What can hang from each mark:
q_336: q_981
q_149: q_804
q_677: q_198 q_280 q_997
q_981: q_280 q_336 q_677
q_997: q_280
q_198: q_336 q_804 q_997
q_280: q_677
q_804: q_149

Known rows, with every way that one mark hangs from another:
q_981(q_336 q_677(q_198 q_280 q_997)): [-2.105  0.494 -3.028 -0.636  0.290 -3.474 -0.036 -1.767  0.607  0.243
 -0.416 -2.182 -2.028 -0.691  0.304 -0.970 -1.082 -1.785 -1.165 -0.486
  0.295  0.012 -3.827  1.212 -0.744]
q_336(q_981(q_280 q_677(q_198 q_997))): [-2.340 -0.942 -2.256 -0.410 -0.454 -0.216 -0.866 -1.732  0.906  0.103
 -0.920  0.524  1.918  1.295  0.611 -0.341 -0.298 -0.190 -0.167 -1.177
  0.586  2.274 -0.914  1.291 -0.725]
q_677(q_198(q_336 q_997) q_280): [-1.414  0.808 -1.176 -0.534  1.321 -1.712  0.777 -0.589 -0.486  0.193
 -1.563 -1.825 -3.205  0.616 -1.957  0.000  0.106 -0.883  0.199 -0.085
  1.360 -0.483 -0.973 -0.195  0.067]
q_336(q_981(q_677)): [-1.108 -1.674  1.291  1.213  0.810  1.169 -0.747 -1.081  1.654 -0.982
  2.086  2.202  0.162  1.290  1.945 -1.454  0.250  1.289  0.983 -0.289
 -0.819  0.680 -0.876  0.505 -0.434]
q_981(q_280(q_677(q_198(q_804(q_149)))) q_336): [ 1.451  1.058  4.228  1.227 -0.294  0.999  0.684  0.984  0.499  1.014
  0.915 -0.328  3.480 -1.230 -0.448  0.913 -0.814  1.202 -1.828 -0.406
 -1.204  0.548  1.236  0.118 -0.957]
q_149(q_804): [-0.366 -0.151  2.451  2.650  0.479  3.266 -1.095 -0.905  1.646  0.367
 -0.105  1.011 -0.347 -1.615  2.542 -0.445 -0.185  1.111  1.763 -0.007
 -0.430  1.394  0.126 -0.558  1.112]
q_804(q_149): [ 0.868  0.491  1.047  1.527  3.440  2.746 -0.012  0.702  1.704 -0.867
  2.118  0.374  0.860 -0.841  3.040 -0.139 -1.204  0.822  1.351 -0.040
 -0.669  2.710  1.841 -0.266 -0.332]
q_280(q_677(q_198(q_336))): [ 0.979 -0.809  4.922  0.532  0.592  0.624  1.013 -0.316 -1.067  0.750
 -1.080  2.603  1.007  0.369  0.447  0.254 -1.401 -2.690  1.649  0.513
  0.533 -0.936  0.105 -0.148  0.642]
q_336(q_981(q_280 q_677)): [-1.465 -1.845  0.236  1.772 -0.039  2.260 -1.193 -0.765  1.977 -1.195
  2.107  1.379 -0.354  1.089  0.896 -0.785  0.114  2.107  0.122 -1.209
 -0.799  2.163 -1.054  0.564 -1.362]
q_677(q_198(q_336 q_804) q_280 q_997): [-0.558  0.152 -4.044 -1.271 -0.222 -2.799  0.672 -0.290 -0.752  0.813
 -2.428 -0.910 -1.247 -0.064 -2.179  0.072 -0.987 -0.811  0.036 -0.476
  0.728 -3.846 -1.197  0.217 -0.135]
q_981(q_280): [ 0.214 -0.274 -0.430  2.414  0.841  2.619 -1.149 -0.339  0.980 -0.593
  1.536  0.721 -1.225 -0.772  1.793  0.082 -0.621  0.927  1.058 -1.409
 -0.615  3.540  0.450  0.038 -0.704]
q_280(q_677(q_198(q_336(q_981) q_804) q_997)): [ 0.539 -1.336  0.956 -1.032 -1.505 -1.803  0.549 -0.152 -1.071  1.369
 -2.367  3.178  3.634  1.737 -2.446  0.237  0.285  0.090  0.667  0.587
  0.290 -5.026 -0.070  0.041  0.200]
q_981(q_280(q_677) q_336): [ 1.185 -0.455  2.563  2.934 -0.488  1.567 -0.976  0.005  0.727  0.083
  2.106  1.057 -0.457 -1.168  0.595  0.209 -0.477  1.034 -0.274 -0.770
 -1.241  1.656 -1.698 -0.131 -1.258]
q_280(q_677(q_997)): [ 1.695 -0.215 -1.816  0.622 -0.051  0.659 -0.903 -0.114 -0.630  0.044
  0.202  2.187  1.447 -0.905  2.806  0.207 -0.513 -1.912  1.766  0.158
  0.242 -0.156 -0.270 -0.259  0.437]
q_198(q_804 q_997(q_280)): [ 1.244  1.193 -0.526  0.275 -0.418  0.431 -1.019  1.002 -0.369 -1.072
  2.357 -1.483 -2.528 -0.700  0.587  0.093  2.699  1.347 -0.890  0.486
 -1.127  3.268  1.531 -0.723  0.695]
q_336(q_981(q_280)): [-0.127 -1.179  0.211  2.432  1.321  1.656 -1.352 -0.382  1.754 -0.576
  1.602  2.262  0.309  1.344  0.360 -0.195  0.314  2.709  1.311 -1.301
 -0.841  2.499 -0.199  0.275 -1.315]
q_280(q_677(q_198(q_336) q_997)): [ 0.495 -0.751  0.817 -0.637  0.062 -0.692  0.606 -0.418 -1.489  1.028
 -2.489  1.780  1.443 -0.128  0.338  0.450 -1.517 -3.113  1.496  0.516
  1.113 -1.544 -0.774 -0.059  0.452]
q_280(q_677): [ 2.115 -0.419  2.395  1.951  0.584  1.993 -0.578 -0.023 -0.330 -0.215
  1.415  3.040  0.849 -0.400  2.909  0.039 -0.359 -1.212  2.201  0.025
 -0.450  0.464  0.672 -0.448  0.630]
q_677(q_198(q_336 q_804) q_280): [-0.040 -0.109 -0.174  0.054  0.241 -1.712  1.087  0.046 -0.306  0.512
 -1.146 -0.131 -1.925  0.299 -1.994 -0.074 -0.797 -0.606  0.289 -0.449
  0.117 -3.119 -0.471  0.081  0.109]
q_198(q_804(q_149) q_997(q_280)): [ 1.341  2.074 -0.028 -0.165  1.087  1.291 -0.242  2.134  0.503 -1.340
  2.993 -2.719 -0.612 -1.184  1.002  0.501  1.799  2.105 -1.300  0.975
 -0.997  3.928  2.751 -0.886  0.096]
q_280(q_677(q_198(q_804 q_997))): [ 1.500  1.330  1.892 -0.204 -1.506 -0.206  0.147 -0.338 -2.029  1.053
 -1.093  0.536  2.564 -0.305  0.323  0.393  1.827 -0.773 -0.076  0.047
  0.302 -1.047  3.005 -0.313  2.043]

Rows:
[-1.837  0.132 -1.682 -0.206 -2.875 -0.935 -0.457 -1.237  0.247  0.727
 -0.587 -2.516 -0.061 -1.740 -0.613 -0.462 -0.802  0.517 -2.748 -1.413
 -0.691  0.489 -1.191  1.236 -0.666] => q_981(q_280 q_336 q_677(q_198(q_804) q_997))
[-0.387  0.950 -3.649 -1.685  1.362 -1.790  1.582  0.947  0.279  0.407
 -1.754 -1.981  0.375 -0.242 -2.030  0.487 -1.865 -0.016 -0.315  0.061
  0.854 -3.312 -0.175  0.012 -0.540] => q_677(q_198(q_336 q_804(q_149)) q_280 q_997)
[ 1.801  0.448 -0.594 -0.519 -1.519 -1.077 -0.131 -0.283 -1.980  1.275
 -1.635  1.773  3.598 -0.434  1.328  0.462  0.053 -1.989  0.870 -0.030
  0.322 -1.795  1.845  0.150  1.535] => q_280(q_677(q_198(q_804) q_997))
[ 1.370 -0.125  3.053  0.114 -0.091  1.126 -0.207  1.094 -1.011 -1.051
  1.724 -0.145 -2.957 -0.098 -0.154  0.517  1.222 -0.731  0.024  1.522
  0.098  1.788 -1.063 -1.198  0.089] => q_198(q_336 q_997(q_280(q_677)))
[-1.109 -0.167 -6.219 -0.177  0.115 -0.603 -0.842 -0.891  0.827 -1.087
  0.721 -1.218 -2.584 -0.739  2.049 -0.770 -0.858 -1.378  0.412 -0.720
  0.557 -0.231 -2.770  0.399 -0.362] => q_981(q_677(q_280 q_997))
[-1.182 -0.026 -3.760 -0.853  1.445 -2.455  0.632 -0.838 -0.315  0.523
 -2.354 -0.742 -1.889  0.287 -0.888  0.049 -1.594 -2.015  0.944 -0.334
  1.471 -1.525 -2.422  0.334 -0.533] => q_677(q_198(q_336) q_280 q_997)
[ 0.880  1.274  2.148  0.024  0.224 -0.106  0.042 -0.694 -1.524  0.713
 -0.785  0.700  1.917  0.016  1.616  0.358  1.068 -1.962  0.965  0.302
  0.942  1.430  1.967 -0.254  1.527] => q_280(q_677(q_198(q_997)))
[ 0.111  1.609  2.604 -1.640  1.106  0.459  1.283  1.872 -0.267 -0.233
  0.328 -3.156 -0.422 -0.412 -1.314  0.724  0.855  0.458 -1.699  1.422
 -0.079  2.022  2.266 -0.595  0.185] => q_677(q_198(q_336 q_804(q_149) q_997(q_280)))
[ 2.180  0.847  2.732 -0.762 -0.419  1.775  0.776  2.835 -0.450 -0.927
  2.230 -1.421 -0.434 -0.578 -1.057  1.012  1.086  1.003 -1.515  1.980
 -0.548  0.300  1.275 -1.558 -0.090] => q_198(q_336 q_804(q_149) q_997(q_280(q_677)))
[ 2.076  1.313 -0.315 -1.151  0.304  0.015  0.765  0.858 -0.895  0.957
 -1.093  0.693  5.373 -0.812  1.729  0.894 -0.981 -1.354  0.464  0.414
  0.317 -1.328  2.699 -0.042  0.854] => q_280(q_677(q_198(q_804(q_149)) q_997))
[-1.797 -2.811  2.556  0.802  0.396  1.426  0.050 -0.662  1.673 -0.949
  1.269  1.869 -1.725  1.258 -0.352 -1.488 -0.731  1.606  0.711  0.262
 -0.643 -1.159 -2.300  0.187 -0.901] => q_198(q_336(q_981(q_677)))
[ 1.093 -0.521  0.580 -0.987 -1.950 -0.794  0.684  0.150 -1.872  1.437
 -2.506  1.513  2.126 -0.307 -0.934  0.427 -1.042 -1.808  0.396  0.468
  0.604 -3.983  0.487 -0.175  0.924] => q_280(q_677(q_198(q_336 q_804) q_997))
[-1.771 -1.155 -5.727 -0.334  0.553 -1.672 -0.942 -0.999  1.456 -1.119
  0.769  0.524 -1.126  1.599  0.511 -1.016  0.414  0.327  0.641 -0.574
  0.303 -1.361 -3.257  0.630 -1.127] => q_336(q_981(q_677(q_280 q_997)))
[-0.025  2.006 -2.881 -0.354  0.011 -2.405  0.084 -0.537 -0.813  0.501
 -0.781 -1.868 -1.028  0.118 -1.021  0.020  1.669  0.050 -0.606 -0.845
  0.400 -0.991  1.440  0.001  1.052] => q_677(q_198(q_804 q_997) q_280)
[-2.006 -0.020 -0.370 -0.486 -2.312  0.144 -0.598 -1.167  0.202  0.191
 -0.287 -1.161  1.167  0.950 -1.631 -0.402  1.976  2.478 -1.863 -1.180
 -0.137  0.719  1.411  0.647  0.156] => q_336(q_981(q_280 q_677(q_198(q_804 q_997))))
[-1.798 -1.803 -4.732 -1.088 -1.768 -1.904 -0.021 -0.035  0.899 -0.597
  0.019  0.027 -2.264  1.236 -2.863 -1.066 -0.103  1.953 -0.674 -0.309
 -0.171 -5.556 -3.865  0.194 -1.097] => q_198(q_336(q_981(q_677(q_280 q_997))) q_804)
[ 2.242  0.425  6.067 -0.666  0.707  1.042  1.638  2.246 -0.585 -0.066
  0.566  0.467  1.984  0.195 -0.144  1.156 -0.618 -1.635 -0.419  1.719
 -0.390  0.368  1.658 -0.594  0.003] => q_997(q_280(q_677(q_198(q_336 q_804(q_149)))))
[ 0.583 -0.361  1.762  0.693  1.144  2.604  0.944  1.902  1.175 -0.371
  1.207  0.016 -0.196 -1.164 -0.276 -0.116 -1.451  2.580  0.090  0.337
 -1.063 -1.790  1.449 -0.644 -0.424] => q_198(q_336 q_804(q_149))
[-0.916 -2.035 -0.983 -1.179 -1.999 -0.486 -0.606  0.685  0.731 -1.091
  1.268  0.085 -1.768  1.000 -1.472 -0.763  0.773  1.524 -1.067  1.004
 -0.944 -0.885 -2.657  0.129 -0.900] => q_198(q_336(q_981(q_677(q_997(q_280)))) q_804)
[ 0.489  0.341  2.051 -0.266 -2.693  0.829  0.566  0.255 -1.871  1.004
 -1.842 -0.633  0.546 -0.401 -2.787  1.015  0.544  0.503 -1.163 -0.369
  0.641 -1.463  1.302 -0.517  0.577] => q_981(q_280(q_677(q_198(q_336 q_804 q_997))))
[-1.782  0.152  2.004 -1.080  0.683 -0.848 -0.581 -1.098  0.434 -1.112
  1.361 -0.900 -0.264  1.997  0.711 -0.578  2.724 -0.615 -0.826  0.640
  0.169  4.716 -0.138  0.585  0.312] => q_336(q_981(q_677(q_198(q_997(q_280)))))
[ 0.041  1.685  1.404 -0.301  1.770 -0.598 -0.470 -0.324 -0.773 -0.366
  0.830 -1.630 -1.281  0.149  1.685  0.335  1.920 -1.730  0.037  0.568
  0.415  6.153  1.867  0.080  0.862] => q_677(q_198(q_997(q_280)))
[-0.573 -0.135  0.478 -0.320  0.833  1.054  0.674  1.562  1.340 -0.360
  0.815 -0.492  0.431  0.892 -2.817 -0.307  1.021  5.110 -0.775  0.668
 -0.753 -2.489  1.175 -0.815 -0.737] => q_198(q_336(q_981) q_804(q_149) q_997)
[ 0.187  0.015 -0.148 -1.376 -0.336 -1.440  0.134  0.418 -1.011  0.214
 -1.181 -0.839 -0.829 -0.121 -0.676  0.519 -0.059 -1.488 -0.422  0.724
  0.000  0.513  0.138  0.153  0.150] => q_677(q_198(q_336 q_804) q_997(q_280))
[-0.360  1.088 -5.008 -0.499  1.837 -2.826 -0.233 -1.149 -0.270  0.359
 -1.531 -0.419 -0.416  0.215  1.167  0.106 -0.716 -2.661  1.186 -0.873
  1.188  0.780 -0.734  0.633  0.094] => q_677(q_198 q_280 q_997)
[-1.980 -0.830 -1.723 -1.219 -2.884  0.525  0.190 -0.455 -0.437  0.357
 -2.117 -1.745 -0.644 -1.266 -1.249 -0.063 -1.660 -0.322 -1.502 -1.038
  0.481 -1.028 -0.517  0.663 -0.176] => q_981(q_280 q_677(q_198(q_336 q_804) q_997))
